In the rows, zero is written as 128.
Known rows, with every step that occurs
gonum > kupe: [129 168 157  91 127 154 122 122  84 121 168  90 122 118 122  89 182 107
 149 122 151 130 150 181 103  89 102 139  94 135 171 140 125 113]
pimak > leru > fudoref > kozunar > loza > gonum: [ 84  95 107 183 151 101 154 121 124 121 114 150  85 132  91 154 135 141
 151  84  85 139 121  81  85 167 154  95 127 158 115  96 140 123]
dunuf > tilezuk > leru: [150 138 145 131 136 162 138 133 182 142 174 173 131 137  71 115 134 178
 141 170 107 133 165  79 158  82 164 129 116 137 131 121 140 118]
veki > godup: [121 212 137 142 160 115 116 172 101 123  76 132 151 125 112 135 126 171
  95 117 120 116 156 107 123 147 147 140 122 151 168 165 149 139]
kozunar > fudoref > leru: [132  73 139 142 174 137  99 156  76 143 106  91  75 113 144 149  89 117
 133 102  76 111 101 104 116 188 141 125 105  96 142 171 130 115]
godup > kovelom > leru > fudoref: [ 72 100 182  84 169 100 144 149 157 106 118 109 134 213 125  94  67 127
 121 103 149 109 182  97  98  75 133 103 152 141 141 168 174 103]
tilezuk > dunuf > ziza > kozunar: [147 126 128 112 104 182 182 149 157 192 120 167 142 150 168 102 107 123
 115 156 175 148 111 153 185 216 120 204 134 115 106  77 116 127]
kovelom > leru: [135 109 192 104 109 106 114 129 139 152 119 124 121 180 102  80 119 180
 140 129 105 155 123 109 104 104 136 118 123 158 123 144 140 115]
gonum > kupe > dunuf: [136 152 146  78  99 140 117 100  85 137 203 125 123  95 123 116 173 112
 159 137 139 108 159 197 105  76  95 148 100 130 144 171 111 134]
fudoref > leru: [141 116 199 187 188  88 135 142 117 140 129 127  71 111 136 131  97 105
 132 130 116 117 124  79  80 168 143 105 110 110 147 114 137 127]
loza > ziza > dunuf > tilezuk > leru > fudoref: [162 121  94 125 136 116 149 160 173 128 118 158 117 160 147  94 127 136
 103 152 144 131 143 143 212 110 168 145 176 145  78 149 141 113]
godup > ruzurik: [101 114 134 160 144 126 154 137  27 165 129 103  89 168 103 106  96 205
 159 138  84 138 140 150  89 125 128  90 135 126 146 177 108 126]
tilezuk > leru > fudoref: [112  73 165  96 187 137 129 161 119 106 159 109 148 160  75 150 155 122
 155  87  90  83 172 115 124 115 177 155 157 159 134 161 131 102]
kovelom > godup: [114 154 119 124 212 110  82 161  92 157  80 108 163 172 122 122 147 178
 139 143 125 113 135 125 139 122 101 179 101 134 183 143 165 139]
fudoref > kozunar: [ 71 105 161 136 140 121 134 135 111 110  97 125 123 156 129  95  90 118
 111  89 133 134  98  78 112 154  70 103  98  79 153  91 112 116]
pimak > leru > kovelom: [108 108 134 138 184  98 142 139 159 141 107 160 101 167  94 160  97 133
 153 126 116 127 139  44  85 171 148 124 118 157 122 100 131 127]
loza > gonum > kupe > dunuf > ziza > kozunar > fudoref: [186 157 129  98  79 155 102  94 106 112 143 124 123  44 130 123 156 136
 170 109 139 175 149 177 128  87 130 140 116 143 134  97 108 150]
godup > kovelom > leru > ruzurik: [ 78  88 192 114 158  77 154 134 140 113 117 122 133 207  97 104  43 135
 136 135 129 131 171 102  93  83 124  85 118 127 149 169 162 112]
pimak > leru > fudoref > kozunar > loza: [ 74  87 108 179 162 107 156 132 118 131 121 154  81 153  97 156 131 135
 144  90  85 125 116  79  89 179 141 102 123 148 114 117 146 118]
veki > godup > kovelom > leru > ruzurik: [109 190 165 139 152  88 139 147 137 107  76 151 158 164  86 132  60 166
  96 119 113 118 180  87 106 103 151 116 111 146 173 194 174 142]
kupe > dunuf > tilezuk > leru > pimak: [142 101 128  97 106 127 121 110 158 152 191 205 134 129 102 160 111 166
 153 181 104  94 170 135 133  82 139 147 126 122  90 170 114 149]
mutoni > fudoref > kozunar > loza: [ 77 117 118 139 155 118  94 146  74 128 186 112  98 135 159 132 125 121
 100  95 136 107  48 145 132 187 130 105 123 111 151 104 143 142]
loza > gonum > kupe: [150 180 153 111 109 124 118 109  99  98 138  85 134  70 109  88 179 133
 163 107 149 172 164 171  95  68 142 113 121 166 168  78 113 127]
loza > gonum > kupe > dunuf: [154 169 145 103  87 113 114  93  99 110 162 110 134  54 109 106 171 136
 170 118 140 156 170 182  95  60 135 118 125 162 149 100 104 142]
leru > fudoref > kozunar > loza > gonum > kupe: [ 74 117 112 129 127 124 125 130  87  83 127  80 136 124 134 128 180  86
 122  63 121 119 131 148  99 127  91  96 155 140 156 100 123 123]
leru > kovelom > godup > ruzurik: [113 145 116  98 201 107  96 146 111 140  78 105 168 198 114 148 103 147
 140 138 124 102 153  87 104 118  90 153 136 140 190 126 126 157]
loza > ziza > dunuf > kupe: [139 138 104 108 142 118 125 159 172 135  79 138 101 158 185  85 123 115
 122 140 155 150 110 149 182 101 138 134 166 143  95 151 124 108]
kozunar > loza > gonum > kupe: [139 153 118 150  74 115 125  83 120 101 159  47 167  52 128 143 197 109
 132 148 134 151 112 177  90 101 146  95 127 135 141  84  98 110]
ziza > dunuf > tilezuk: [139 132 126 106 103 122 179 165 161 174 146 166 109 140 141  82 143 135
 106 169 167 147 125 136 183 140 146 136 116 116 125 140 114 113]
leru > fudoref > kozunar > loza: [ 52  90 111 135 152 117 126 156  84  97 114  85 133 155 144 137 160  94
 110  73 116 103 120 129 108 158  83  96 164 128 146 117 128 116]
ziza > loza > gonum > kupe > dunuf > tilezuk: [159 207 107 138  77 162 125  66 133 126 133 110 154  57  75 113 180 106
 148 169 155 141 113 148  91  55 151  88  85 132 155 136 112 139]
leru > fudoref > kozunar > loza > gonum > kupe > dunuf > ziza: [ 99 111  92 126 106 136 114 128 105  91 134 104 128 108 151 144 170  90
 118  75 117 116 127 151 132 127  92 103 163 139 122 101 116 141]
veki > godup > kovelom > leru > fudoref > kozunar > loza: [ 97 191 149 135 131 104 137 129 165  90  79 137 170 155 106 135  72 144
  71  94 123 101 159  73 104 103 147 117 125 132 165 177 170 133]
loza > ziza > kozunar: [148 131 140 146 175 125 121 146 116 116  77 139 124 160 163 113 102 146
 133 141 167 164 128 133 149 143 102 146 153 115 108 118 160 117]
fudoref > kozunar > loza > gonum > kupe > dunuf > tilezuk > leru: [126 126 131 154  46 133 141  47 170  93 167 136 158  70  95 136 127 111
 119 119 109 139  95  99 108  93 110  98  90  79 135  75  88 128]
tilezuk > leru > fudoref > kozunar > loza > gonum > kupe > dunuf: [127  84 151 104 114 138 133  91 140  84 189 121 161 104  66 163 159  98
 152  76  82  88 153 125 110  84 162 144 136 135 131 139 106 117]

Rows
[150 194 118 132  88 151 122  71 114 120 123  90 158  59  81 118 179  92
 150 152 155 134 107 158  79  69 150  94  89 129 157 145 105 133]
ziza > loza > gonum > kupe > dunuf
[126 125 117 117 106 116 119 129 128 173 185 190 114 112 124 138 125 177
 143 186 119 114 163 131 144 101 105 120 135 129 100 160 123 152]
kupe > dunuf > tilezuk
[141 141  94 123  92 187 176 140 166 190 112 135 154 140 149  97 121 101
  97 174 165 121  90 154 186 194 149 174 128 122 101 103 106 125]
tilezuk > dunuf > ziza > loza
[149 174 131  90  83 155 121  93 112 145 215 156 116  90 114 109 174 133
 155 160 137 121 169 182 121  56  96 140  97 133 143 160 121 143]
gonum > kupe > dunuf > tilezuk
[155 143 104 142  58 127 127  67 146 104 200  89 168  41 103 166 204 118
 143 152 110 131 138 173 105  69 163 106 141 150 124 106 102 124]
kozunar > loza > gonum > kupe > dunuf > tilezuk > leru > fudoref
[138  86 126 123 195 130  79 152 102 137  84  95 105 131 142 169  83 104
 130 103  83  96 108  78 117 180 126 149 105 102 164 159 134 136]
kozunar > fudoref > leru > kovelom > godup
[126 116 169 147 135 139 145 114 106 134 128 113 151 118 145 166 147 120
 145 150 166 164  96 133  89 179  88 141 106  79 151 106 132 106]
ziza > kozunar > loza
[ 95 208 148 129 178 109 137 166 135 101  77 132 163 147 119 134  71 148
  82 115 149  98 183  84 116 116 151 130 122 129 176 178 169 130]
veki > godup > kovelom
[152  99 109 110 113 131  96 157 125 160 149 161 109 109 169 153 111 150
 128 161 127 113 133 140 184 144 113 140 152 127  57 144 109 158]
kupe > dunuf > ziza
[179 153 128  96  72 173 115  89 118 136 198 137 124  72 151 144 171 102
 147 152 151 131 128 193 138  99  94 159 100 110 113 141 110 143]
gonum > kupe > dunuf > ziza > kozunar > loza
[102  94 175 103 116 110 115 135 128 126 108 129 114 196 104  83 126 155
 132  75  93 141 127 103 102 109 109 108 145 162 132 138 148 124]
kovelom > leru > fudoref > kozunar
[196 182  92 142 102 199 101 135 160 118  82 100 127  81 145 112 153 107
 115 153 162 161  89 129 183 116 158 110 115 137  97  86 115 143]
dunuf > ziza > loza > gonum > kupe
[ 96 113 109 173 138 114 154 106 123 115 133 149  84 122  88 146 149 129
 156  80  90 140 126  98  80 148 149 102 114 160 125 100 140 124]
pimak > leru > fudoref > kozunar > loza > gonum > kupe
[163 110 128 126 108 186 177 140 155 194 118 168 119 132 171 117  88 110
 114 146 152 142  97 140 181 233 132 204 122  99 107  89 120 131]
tilezuk > dunuf > ziza > kozunar > fudoref > leru
[166  98 117 123  96 143 109 129 133 159 154 169 121  93 174 180 116 139
 133 170 141 131 113 143 169 161 101 150 139 101  61 133 109 155]
kupe > dunuf > ziza > kozunar > loza
[165 102 131 142 180 136 105 137 115 108  58 142 105 162 180 139  70 127
 134 129 141 149 111 139 134 161 117 157 135  93 102 140 157 125]
loza > ziza > kozunar > fudoref > leru > pimak
[109 113 104 171  78 118 152  98 171 108 111 131 140 127 150 113 102 106
  76 137 137 141  64  96 153 144  94  94 113  64 109  86 106 112]
fudoref > kozunar > loza > ziza > dunuf > tilezuk
[ 91 104 116 174 104 113 131 102 142  93  99 101 147 132 149 123  99 104
  86 120 127 133  67  96 128 149  84  91 119  69 116  86 108 110]
fudoref > kozunar > loza > ziza
[ 86 124  97 130 103 128 125 115 106  96 152 118 131 110 128 135 176 103
 126  87 113 117 142 147 111 107  88  93 155 141 143 108 124 139]
leru > fudoref > kozunar > loza > gonum > kupe > dunuf > tilezuk
[165 146  99 148  53 127 114  81 138 108 167  72 159  36 145 159 186 113
 128 159 131 148 108 180 123 102 146 103 136 134 105  86  91 128]
kozunar > loza > gonum > kupe > dunuf > ziza
[116 126 117 140 205  96 124 135 160 151  90 165 119 176  87 165 103 151
 156 133 109 119 137  42  97 159 141 153 102 158 143 107 149 142]
pimak > leru > kovelom > godup
[130  62 134 122 178 139  94 152  83 126  85 100  83 143 161 160  77 106
 137 105  84 103 102 130  97 185 144 137 100  91 135 174 124 123]
kozunar > fudoref > leru > pimak
[118 118 103 140 129 127 114 129 131 129 203 153 100 132 145 127 117 123
  92 112 133 109  51 138 176 163 166 122 127 107 123 111 145 142]
mutoni > fudoref > kozunar > loza > ziza > dunuf > tilezuk > leru
[172 149 117 117  61 187 185 107 169 174 143 148 156 105 161 109 138 106
 119 158 176 162 105 180 172 187 133 197 125 119 111  58 106 129]
tilezuk > dunuf > ziza > kozunar > loza > gonum > kupe
[ 85  95 116 159 195 105 148 164 100 147 120 153  70 165  96 147 142 156
 162  99  91 125 150  96  95 173 160 116 139 181 115 139 159 119]
pimak > leru > fudoref
[171 168 117  92  81 179 108  98 117 137 181 131 120  81 133 123 171  98
 142 152 148 114 129 187 142  81 109 144  95 124 115 162 108 145]
gonum > kupe > dunuf > ziza > loza
[147  93 182 122 181 155 121 134  97 136  95 138 103 128 145 168  85 103
 156 103 138 150 107  86  91 202  90 162  93  72 169 128 139 126]
ziza > kozunar > fudoref > leru > kovelom
[116 100 171  94 131 106 109 152 116 140 118 115 114 194 107  91 148 166
 143  96  95 139 146 128 104 106 132 116 160 188 127 157 155 120]
kovelom > leru > fudoref
[147 122  77 167  86 107 146 120 167 130 135  96 151 112 169 138 153 119
  84 194 143 135  87 159 170 136 150 109 155 111  80 126 116 102]
kozunar > loza > ziza > dunuf > tilezuk
[138 107  88 159  97  95 143 124 148 124 126  75 156 115 174 143 151 104
  86 179 145 126  80 168 160 150 150 115 158 108  81 134 108  95]
kozunar > loza > ziza > dunuf
[135 123 109 111 102 169 173 162 157 190 125 144 141 152 167  92 113 124
 101 159 158 128 116 158 196 203 138 187 147 133  96  86 109 125]
tilezuk > dunuf > ziza
[ 63  93  98 144 153 114 121 155  93  89 103  88 132 159 154 133 151  97
 104  78 118 106 120 133 124 150  87  95 177 133 129 117 135 117]
leru > fudoref > kozunar > loza > ziza
[137  99  98 133  88 124 124  94 167 138 196 195 136 106 104 165 121 155
 132 166  90  94 151 118 157  84 127 125 151 121  77 159 119 147]
kupe > dunuf > tilezuk > leru > fudoref > kozunar > loza > ziza
[168 127  94 125  90 144  98 125 138 152 131 150 126  77 146 155 124 133
 130 170 134 120 113 138 169 123 136 120 139 127  64 141 101 161]
kupe > dunuf > ziza > loza > gonum
[ 95 195 160 120 148 106 136 144 157  93  70 151 158 169 104 118  62 153
  79  83 125 104 174  66 108 101 143 123 124 139 172 179 177 138]
veki > godup > kovelom > leru > fudoref > kozunar
[153 117  97 131 125 119 153 148 181 119 110 168 118 162 144  89 112 129
  95 137 143 132 129 126 210 113 152 138 163 126  81 136 136 115]
loza > ziza > dunuf > tilezuk > leru > fudoref > kozunar
[148 116 109 125 141  94 143 167 138 131  92 124 118 159 175  87 113 124
  99 149 164 135 119 159 193 139 147 140 166 128  81 147 129 107]
loza > ziza > dunuf
[111 148 126  78 213 102  79 161 142 126  70 102 185 189 130 151 122 115
 127 134 151  97 152  76 120 128  83 168 134 145 187 103 135 150]
leru > kovelom > godup
[165 109 134 157 177 135 108 139 110 119  73 136 100 141 169 133  80 134
 132 126 137 156 111 121 148 163 114 148 139  98 108 139 161 122]
loza > ziza > kozunar > fudoref > leru
[156 164 138 105  76 134 124  75 134  94 177 145 135  57  80 111 169 133
 168  98 118 149 179 154 108  39 141 119 124 159 149  92 108 148]
loza > gonum > kupe > dunuf > tilezuk > leru > fudoref > kozunar
